Each row was made from one small tree. The marks that hang from a mark follow it in brackets, in the order of their numbers. Every link used is in the known rows. Write each row's tree.
Known rows
J920(J416): 35	12	-19	5	12	6	10	-3	-5	-1	1	-33	2	0	-2	5	-7	-7	1	13	-6	-9	-15	15	7	14	24	20	-14	-13	-2	1	5	-7	-31	6	14	5
J477(J545 J567(J518) J733): -14	7	-52	22	-1	21	-19	16	-17	-37	-9	-36	13	13	-51	6	6	-32	5	-28	-2	-38	-43	14	25	9	1	-16	-44	29	-41	11	-25	-6	-56	53	-27	30
J416(J920): 15	1	-18	-14	-5	21	-3	7	14	-15	23	-11	-7	-15	-16	36	3	23	6	-34	-12	-3	-14	30	11	4	31	10	-8	-2	8	10	14	2	-38	11	19	16
J55(J949): 25	2	0	-7	17	21	-29	-2	-6	-6	0	-20	-21	-9	-40	24	-25	-1	6	28	0	-4	-14	43	3	-4	25	22	0	-6	-4	-2	-13	-17	-29	18	21	28
J361(J983(J109 J545 J943)): 4	-30	17	7	5	10	10	0	32	39	13	50	-11	14	23	-7	5	-2	-16	36	19	1	16	-19	-18	-10	-18	3	10	21	26	-21	2	15	23	-33	6	-25
J109(J764): 27	10	-12	-3	-13	20	6	4	-5	1	6	-1	1	-13	-5	-4	4	1	15	-4	-24	5	-25	12	0	-11	25	10	-2	0	-12	4	-16	-8	-23	-5	19	11
J545(J477(J567 J733) J983): -26	-6	-19	-7	9	-28	-11	2	-19	-42	-34	-78	27	-6	-33	14	-10	-8	7	-43	1	-9	-13	20	-14	38	15	-14	-7	11	-20	-9	-21	-12	-3	57	-23	19
J545(J477(J567 J733) J983(J213 J943)): -45	-10	0	0	2	-42	5	-4	1	-18	-34	-43	18	17	-18	-13	0	2	14	-21	12	2	1	-7	-10	34	1	-19	3	17	0	-14	-17	3	24	29	-27	25
J545(J983(J213(J138) J920 J943)): -22	-12	42	-9	-16	-24	6	11	4	54	-14	10	-16	5	32	-6	-3	12	-9	4	4	25	41	-17	2	-2	-2	1	18	-17	29	-6	6	2	26	-19	-8	-16
J764(J43): 37	-6	-19	2	-9	14	-18	0	-3	1	30	-36	9	-25	-4	21	-3	16	10	-2	-8	-3	-17	26	12	-20	26	-7	1	2	-8	0	11	-10	-18	-5	35	14
J545(J477(J567) J983): -12	-3	-22	-24	16	-30	-16	-6	-15	-26	-15	-73	9	-6	-31	37	-5	5	1	-17	-1	-4	5	30	-3	35	39	-15	4	0	-22	-21	-19	-12	9	46	-4	22
J638(J109): 53	0	-10	-24	0	31	-8	6	-3	-5	2	-9	-6	-1	-13	28	-14	-2	1	6	-9	1	-19	33	6	-5	27	10	3	-11	-12	-6	4	2	-7	10	17	8
J983(J213 J545(J477(J567)) J943): -13	4	-5	5	8	-23	0	-24	4	-4	23	14	-12	7	-2	-15	1	3	6	41	8	-6	6	-4	7	16	13	-19	7	19	-5	-12	-8	14	23	-8	0	10
J545(J477 J983(J109(J638 J764) J943)): -13	6	47	-32	14	-23	16	-5	-1	-2	-23	45	10	-1	14	-32	16	38	-16	2	0	2	14	-24	-7	5	-7	-4	9	8	3	-13	5	-27	34	-19	-20	-19
J983(J109(J638) J943): 29	-15	24	-11	7	-4	3	-3	24	2	7	72	-16	-6	10	-18	1	21	-20	20	9	-10	-1	-6	5	-17	-6	9	8	14	12	3	25	-14	-4	-32	8	-7
J477(J567 J733): 10	-12	-37	17	-9	7	-4	6	3	-25	-10	-32	6	-8	-26	1	-10	-24	15	-30	-4	-10	-34	18	-5	6	14	0	-9	16	-14	14	-17	0	-44	30	4	26
J109(J638): 24	6	-16	-17	5	5	-17	3	-9	-37	1	11	-9	-29	-12	8	-2	17	-2	-7	-18	-3	-29	26	9	-2	19	7	-5	-8	-6	8	10	-21	-25	-3	18	-2
J983(J213 J545): 3	15	-5	12	-12	11	-14	-6	-7	1	34	5	-11	-5	6	-4	-1	-8	13	32	-7	5	-13	18	0	0	18	1	2	-11	11	-2	10	16	5	-18	20	-8
J109(J638 J764(J43)): 26	18	-12	-11	-9	25	4	4	-15	-11	15	21	13	-39	10	-17	20	35	18	-22	-29	10	-29	-3	15	-27	10	-5	-6	-5	-14	18	2	-27	-24	-24	29	-5
J477(J567(J518) J733): 2	6	-55	26	-10	24	-22	1	8	-12	-10	-35	9	9	-45	1	-8	-25	9	-21	-6	-20	-30	19	20	4	-3	-3	-42	21	-23	9	-16	-14	-50	40	-1	23
J545(J477(J567(J518)) J983(J920 J943)): -31	12	-3	-11	23	-31	-20	-29	17	4	-22	-23	-6	17	-25	8	1	14	-18	1	5	-9	30	-13	19	14	-2	-19	-28	16	-25	-36	-11	-13	15	31	-11	14
J477(J545(J983(J109 J213 J920(J416)))): -34	23	33	11	22	-20	37	2	-12	-2	-10	-16	3	27	23	-5	18	-11	-7	-6	23	-4	26	-37	-3	11	-23	5	1	-31	13	1	25	26	11	-5	-25	-9
J545(J983(J109 J213(J138) J920 J943)): -14	-16	62	0	-19	-22	17	10	21	71	-8	37	-13	17	43	-13	-6	9	-24	15	22	20	61	-33	-4	-11	-25	5	27	-15	40	3	23	7	40	-32	-13	-24
J518(J567): 39	-13	-27	5	1	12	-4	-10	-9	-7	5	-20	1	-17	-33	28	-11	-10	4	10	-24	0	-9	34	1	13	26	4	13	9	-11	-1	-10	-13	-37	8	16	14
J109(J638 J764): 18	20	-10	-17	-5	21	3	4	-12	-26	-4	33	-1	-27	-2	-18	13	20	11	-16	-32	6	-32	4	7	-10	12	10	-7	-10	-10	14	-8	-23	-27	-13	15	-6
J983(J109 J545 J920 J943): 15	-9	51	14	11	1	5	-19	33	33	32	82	-28	3	36	-32	-2	-8	-23	43	16	-9	25	-27	-10	-26	-17	6	7	17	15	-12	34	19	8	-47	19	-25
J638(J43 J109): 55	-8	-24	-31	2	28	-12	9	-19	-12	-1	8	1	3	7	27	-8	-8	8	-23	-14	8	-24	29	15	-24	21	19	-4	-19	-17	8	8	-7	-6	4	25	15
J983(J943): 29	-18	3	-8	0	-2	-9	-3	15	12	8	11	-15	-3	-4	4	-5	4	-7	22	-1	-6	-12	15	3	-6	29	5	4	16	0	-17	-1	-4	-12	-8	22	14
J545(J983(J109(J638 J764) J213)): -24	22	22	-11	-11	3	20	8	-3	8	-9	36	8	2	18	-22	23	20	10	-13	-8	28	7	-18	-5	-6	-11	6	9	-27	24	11	12	-8	23	-26	-4	-20
J55(J949(J733)): 26	6	7	-4	1	23	-37	5	15	0	-5	-22	-9	-6	-39	12	-20	8	28	25	-6	7	-21	35	12	-9	5	28	-6	-4	7	1	-27	-26	-37	11	3	33
J361(J983(J213(J138) J920)): -8	-7	-8	6	-29	0	9	14	4	27	-21	-11	-7	-6	21	15	-13	13	2	-12	-8	28	27	-20	-1	-14	-43	12	15	-32	23	20	-8	10	13	-15	-5	-12
J361(J983(J545)): -2	-11	-24	1	3	17	-12	5	-1	2	7	-11	-6	-11	0	19	3	-5	3	10	-10	6	-12	11	-13	5	6	2	-2	-2	8	-15	-14	7	3	-5	14	-18
J545(J983(J109(J638) J920)): -9	6	35	-19	14	-13	-4	-4	8	-10	-13	29	-10	-13	16	0	3	16	-21	-23	2	9	19	-11	-10	-11	-16	8	5	-20	14	-1	35	-10	9	-13	6	-25
J477(J567): 21	-10	-40	0	-1	4	-7	-4	6	-13	10	-28	-10	-8	-23	27	-5	-10	8	-6	-4	-3	-15	27	5	3	36	0	1	7	-15	3	-15	-3	-30	20	24	28
J983(J109 J213(J138) J920): 22	3	30	16	-30	-1	15	7	11	45	10	29	-10	3	32	-5	-23	1	-16	15	8	10	39	-15	6	-26	-39	15	22	-23	24	35	30	8	9	-32	3	-18
J361(J983(J920)): 0	-10	-15	-2	1	0	0	-5	17	-10	-21	-18	-10	-12	2	24	-7	12	-1	-23	-12	12	1	-10	-12	-13	-24	10	3	-13	3	-6	-9	10	-4	-3	15	3
J545(J983(J213 J920)): -27	13	15	-4	-3	-18	-5	-8	3	-1	-8	-28	-9	-2	6	13	0	5	9	-15	-4	24	15	-1	-9	0	5	2	7	-31	15	-11	15	14	19	-3	13	3
J361(J983(J545 J920)): -9	-3	-4	5	9	10	-8	-9	9	-2	2	5	-17	-15	16	8	0	0	-3	0	-11	10	3	-14	-18	-9	-20	4	-2	-12	7	-12	-3	19	6	-17	14	-22
J361(J983(J109 J213 J545(J477) J943)): -19	-9	21	7	4	-17	11	-14	22	17	9	35	3	20	22	-14	-1	17	-10	48	21	1	28	-31	-13	3	-44	-8	18	11	23	-15	5	20	61	-35	-17	-18

Write each row's tree
-35	6	-44	-7	16	4	-26	13	-24	-15	-3	-59	3	19	-48	40	21	-18	-3	-19	0	-18	-12	22	25	25	38	-24	-33	9	-32	-24	-27	-10	-22	57	-17	23 -> J477(J545(J983) J567(J518))
1	0	26	15	13	6	67	-13	43	48	-25	54	-1	25	46	-41	15	12	-6	5	8	13	29	-80	-13	-19	-57	27	-3	-1	22	1	-5	13	4	-46	-5	-14 -> J361(J983(J109(J764) J920(J416) J943))
-16	-28	38	-16	18	-18	4	19	-3	11	1	8	-2	20	0	11	17	-5	-23	10	25	-17	7	-2	-6	9	25	-12	13	20	4	-26	5	6	13	6	-19	4 -> J477(J545(J983(J109 J943)))
19	13	-27	-24	-2	18	0	6	-29	-32	-5	52	5	-22	17	-15	20	14	17	-47	-37	15	-38	-3	16	-30	8	18	-16	-17	-18	27	-6	-33	-26	-19	22	1 -> J109(J638(J43) J764)
-5	-8	-3	-14	15	-29	-2	-7	-1	-11	-7	-49	13	7	-18	30	-8	2	-15	-5	17	-6	23	16	-7	24	17	-12	13	6	-10	-11	1	-10	20	32	-9	13 -> J545(J477(J567) J983(J109))
57	10	-10	-16	-11	50	12	9	-10	20	18	0	16	-11	10	0	8	16	24	-10	-19	15	-19	7	13	-30	20	-1	2	-7	-19	4	-3	-4	-8	-11	26	5 -> J638(J109(J764(J43)))
-50	21	-10	7	28	-26	34	-2	-20	-25	-17	-48	-4	22	4	8	28	-18	12	-31	10	5	10	-29	4	28	10	-7	-8	-26	-5	-3	-11	25	-11	24	-20	15 -> J477(J545(J983(J213 J920(J416))) J567)
-26	2	-1	22	0	-20	2	-15	1	-22	4	8	5	7	-4	-39	-4	-11	15	17	10	-15	-13	-13	-4	19	-9	-17	-4	29	-5	0	-10	15	7	1	-21	7 -> J983(J213 J545(J477(J567 J733)) J943)
-20	18	-20	23	-4	-9	-5	-11	-15	-39	4	-24	13	-2	-15	-21	-9	-18	21	0	0	-12	-19	5	-5	24	-9	-15	-8	10	-12	12	-9	13	1	17	-18	6 -> J983(J213 J545(J477(J567 J733)))
15	20	37	18	-3	25	19	-14	12	25	29	71	-14	-7	37	-37	8	-11	-5	19	-7	3	11	-31	-14	-34	-21	12	3	-2	2	12	18	15	-2	-43	17	-31 -> J983(J109(J764) J545 J920)
7	19	21	12	-2	-8	-5	-16	-5	-3	33	11	6	5	8	-10	-13	1	-7	49	12	-12	15	6	-3	1	-18	-3	13	-5	5	4	29	11	35	-20	-2	-16 -> J983(J109 J213 J545(J477))
1	-11	-13	14	-15	3	14	4	25	17	-3	-6	4	17	6	20	-4	8	3	4	11	18	12	-9	-9	-9	-38	10	19	-15	29	5	3	17	26	-20	4	4 -> J361(J983(J109 J213))
29	-8	11	12	-36	6	7	20	0	47	15	12	0	6	19	5	-21	-4	-13	28	11	5	25	9	10	-13	-13	13	22	-16	25	32	18	-4	9	-20	0	-12 -> J983(J109 J213(J138))
52	6	-22	-29	-6	43	10	10	-22	1	-6	32	8	2	17	3	8	-5	24	-31	-27	19	-29	6	12	-32	18	21	-9	-20	-22	14	-9	-11	-9	-7	20	13 -> J638(J43 J109(J764))
8	8	-23	-4	16	-8	-16	-17	-14	-28	23	-23	-4	-14	-19	10	-9	-8	0	19	-6	-18	-8	23	2	20	28	-14	-3	11	-26	-7	-11	-2	-5	20	6	4 -> J983(J545(J477(J567)))
-40	-17	-21	-1	8	-8	-4	28	-31	-46	-24	-62	16	0	-32	17	16	-28	11	-55	4	-14	-33	15	-9	31	31	-20	-9	16	-22	-4	-31	4	-30	58	-30	25 -> J477(J545(J983) J567 J733)
-33	15	-36	0	6	-12	-31	-3	-14	-25	-34	-80	30	11	-52	11	-7	-9	2	-29	-3	-20	-10	19	11	33	1	-19	-40	14	-30	-13	-19	-25	-8	66	-29	18 -> J545(J477(J567(J518) J733) J983)
-25	6	38	-23	25	-16	1	10	-17	-39	-12	25	-9	-10	9	9	20	8	-24	-29	5	-8	6	-17	-5	-5	-13	-5	4	-13	-3	0	25	-1	1	0	-20	-20 -> J477(J545(J983(J109(J638) J920)))
3	21	24	7	-3	-5	10	-15	20	-19	4	57	-16	-10	21	-17	-3	19	-6	-1	1	9	12	-23	4	-30	-46	13	11	-26	18	26	43	7	8	-40	13	-13 -> J983(J109(J638) J213 J920)
-2	19	-48	16	-2	1	-27	-11	-6	-34	-20	-56	22	5	-53	4	-17	-11	3	-15	-5	-33	-24	19	21	16	-11	-12	-42	23	-40	7	-19	-22	-28	52	-18	24 -> J545(J477(J567(J518) J733))
-24	-15	-4	10	-7	3	4	-2	18	24	9	26	-15	10	18	-6	11	6	10	31	2	16	2	-17	-9	2	-11	-3	8	4	28	-22	-13	24	29	-32	5	-14 -> J361(J983(J213 J545 J943))
-62	14	-40	21	-3	3	-14	20	-23	-26	-22	-60	19	28	-43	10	20	-29	18	-37	5	-11	-24	4	18	26	2	-25	-38	7	-18	-3	-25	5	-17	55	-39	25 -> J477(J545(J983(J213)) J567(J518) J733)
-8	-14	-34	12	4	3	0	21	-23	-54	-8	-36	11	-4	-34	6	5	-30	13	-39	0	-29	-47	12	2	15	18	-12	-11	25	-32	17	-28	8	-51	45	-21	33 -> J477(J545 J567 J733)
-1	-15	20	18	12	-12	7	-13	13	-7	9	34	7	10	3	-38	-10	-20	-12	24	24	-32	1	-16	-12	8	-20	-12	0	47	-8	1	1	7	3	-1	-22	-4 -> J983(J109 J545(J477(J567 J733)) J943)
29	11	17	18	-13	38	12	-1	-3	40	53	38	13	-13	33	-27	15	4	6	22	-2	0	-2	-12	0	-35	2	-5	4	11	0	10	16	1	-1	-42	26	-26 -> J983(J109(J764(J43)) J545)
1	1	21	-9	-7	9	14	9	1	28	-2	-1	11	7	8	-2	12	0	-1	-8	-2	14	10	0	-15	-4	17	6	9	-7	7	-6	-1	-6	9	-6	4	-6 -> J545(J983(J109(J764)))
-15	-19	16	17	-7	5	17	-4	35	41	16	53	-11	23	31	-14	8	3	-4	42	20	12	21	-31	-14	-9	-34	2	17	9	38	-16	6	28	42	-47	0	-19 -> J361(J983(J109 J213 J545 J943))
5	-15	-2	10	0	20	0	1	14	22	16	15	-4	3	12	11	0	-7	-11	22	7	3	8	-2	-18	-6	-20	6	8	2	19	-8	5	13	15	-19	6	-26 -> J361(J983(J109 J545))
-29	9	3	-12	-9	-39	2	-2	-20	6	-23	-49	1	-3	3	18	-11	10	-4	-18	0	16	44	-5	6	19	-3	-12	16	-25	-2	10	-11	-4	28	24	-22	0 -> J545(J477(J567) J983(J213(J138) J920))
-2	4	-20	13	7	-5	-14	-6	-17	-44	2	-27	12	-13	-20	-13	-13	-20	6	-4	-2	-26	-26	15	-9	24	7	-13	-12	25	-26	5	-14	-2	-16	30	-12	1 -> J983(J545(J477(J567 J733)))
-6	-26	45	-4	-23	-16	11	23	8	75	-3	20	-3	23	28	-2	-5	4	-18	26	23	19	46	-5	0	2	0	2	28	-5	41	-2	12	-3	38	-21	-13	-19 -> J545(J983(J109 J213(J138) J943))
-15	13	-1	17	12	-12	-7	-21	-8	-45	-3	-9	2	-17	-7	-23	-13	-18	3	-15	-4	-22	-10	-8	-12	8	-20	-9	-14	15	-25	10	-2	8	-15	19	-13	-2 -> J983(J545(J477(J567 J733)) J920)
6	10	4	8	1	-1	-23	-4	-25	-40	1	-23	17	-18	-13	-18	-18	-12	1	9	-8	-28	-30	22	-13	16	-2	-6	-14	15	-18	0	3	-3	-7	17	-13	-14 -> J983(J545(J477(J733)))
18	0	22	20	-28	17	2	17	-7	56	36	38	-7	5	30	-12	-14	-14	-12	49	9	4	26	6	5	-9	-10	6	17	-12	27	25	23	6	17	-31	-4	-39 -> J983(J109 J213(J138) J545)
-15	14	25	-23	6	0	14	-1	-12	-6	-21	70	3	-9	45	-22	25	15	-1	-61	-16	28	11	-40	-3	-37	-27	17	-6	-31	2	18	22	-21	7	-32	10	-21 -> J545(J983(J109(J638(J43) J764) J920))
14	-14	49	14	-27	-9	23	3	28	62	9	64	-18	12	42	-23	-19	6	-20	33	19	8	46	-34	8	-30	-36	12	25	-5	29	23	29	9	20	-46	-2	-14 -> J983(J109 J213(J138) J920 J943)
2	-28	35	-12	5	-13	0	6	22	38	-1	13	-4	17	8	7	1	3	-20	16	22	2	22	3	-11	2	18	3	15	12	20	-27	14	-2	22	-9	5	-3 -> J545(J983(J109 J943))
-5	-26	-2	-1	6	8	-5	1	16	22	5	25	-15	0	10	1	8	3	-4	27	-1	5	-5	-6	-13	1	4	-1	1	17	14	-29	-18	11	12	-20	9	-15 -> J361(J983(J545 J943))
-31	8	-21	-12	5	-34	-6	-9	-13	-25	-11	-72	11	6	-26	29	-2	8	12	-12	2	11	11	20	-1	35	22	-18	10	-13	-7	-13	-18	0	28	34	-7	26 -> J545(J477(J567) J983(J213))
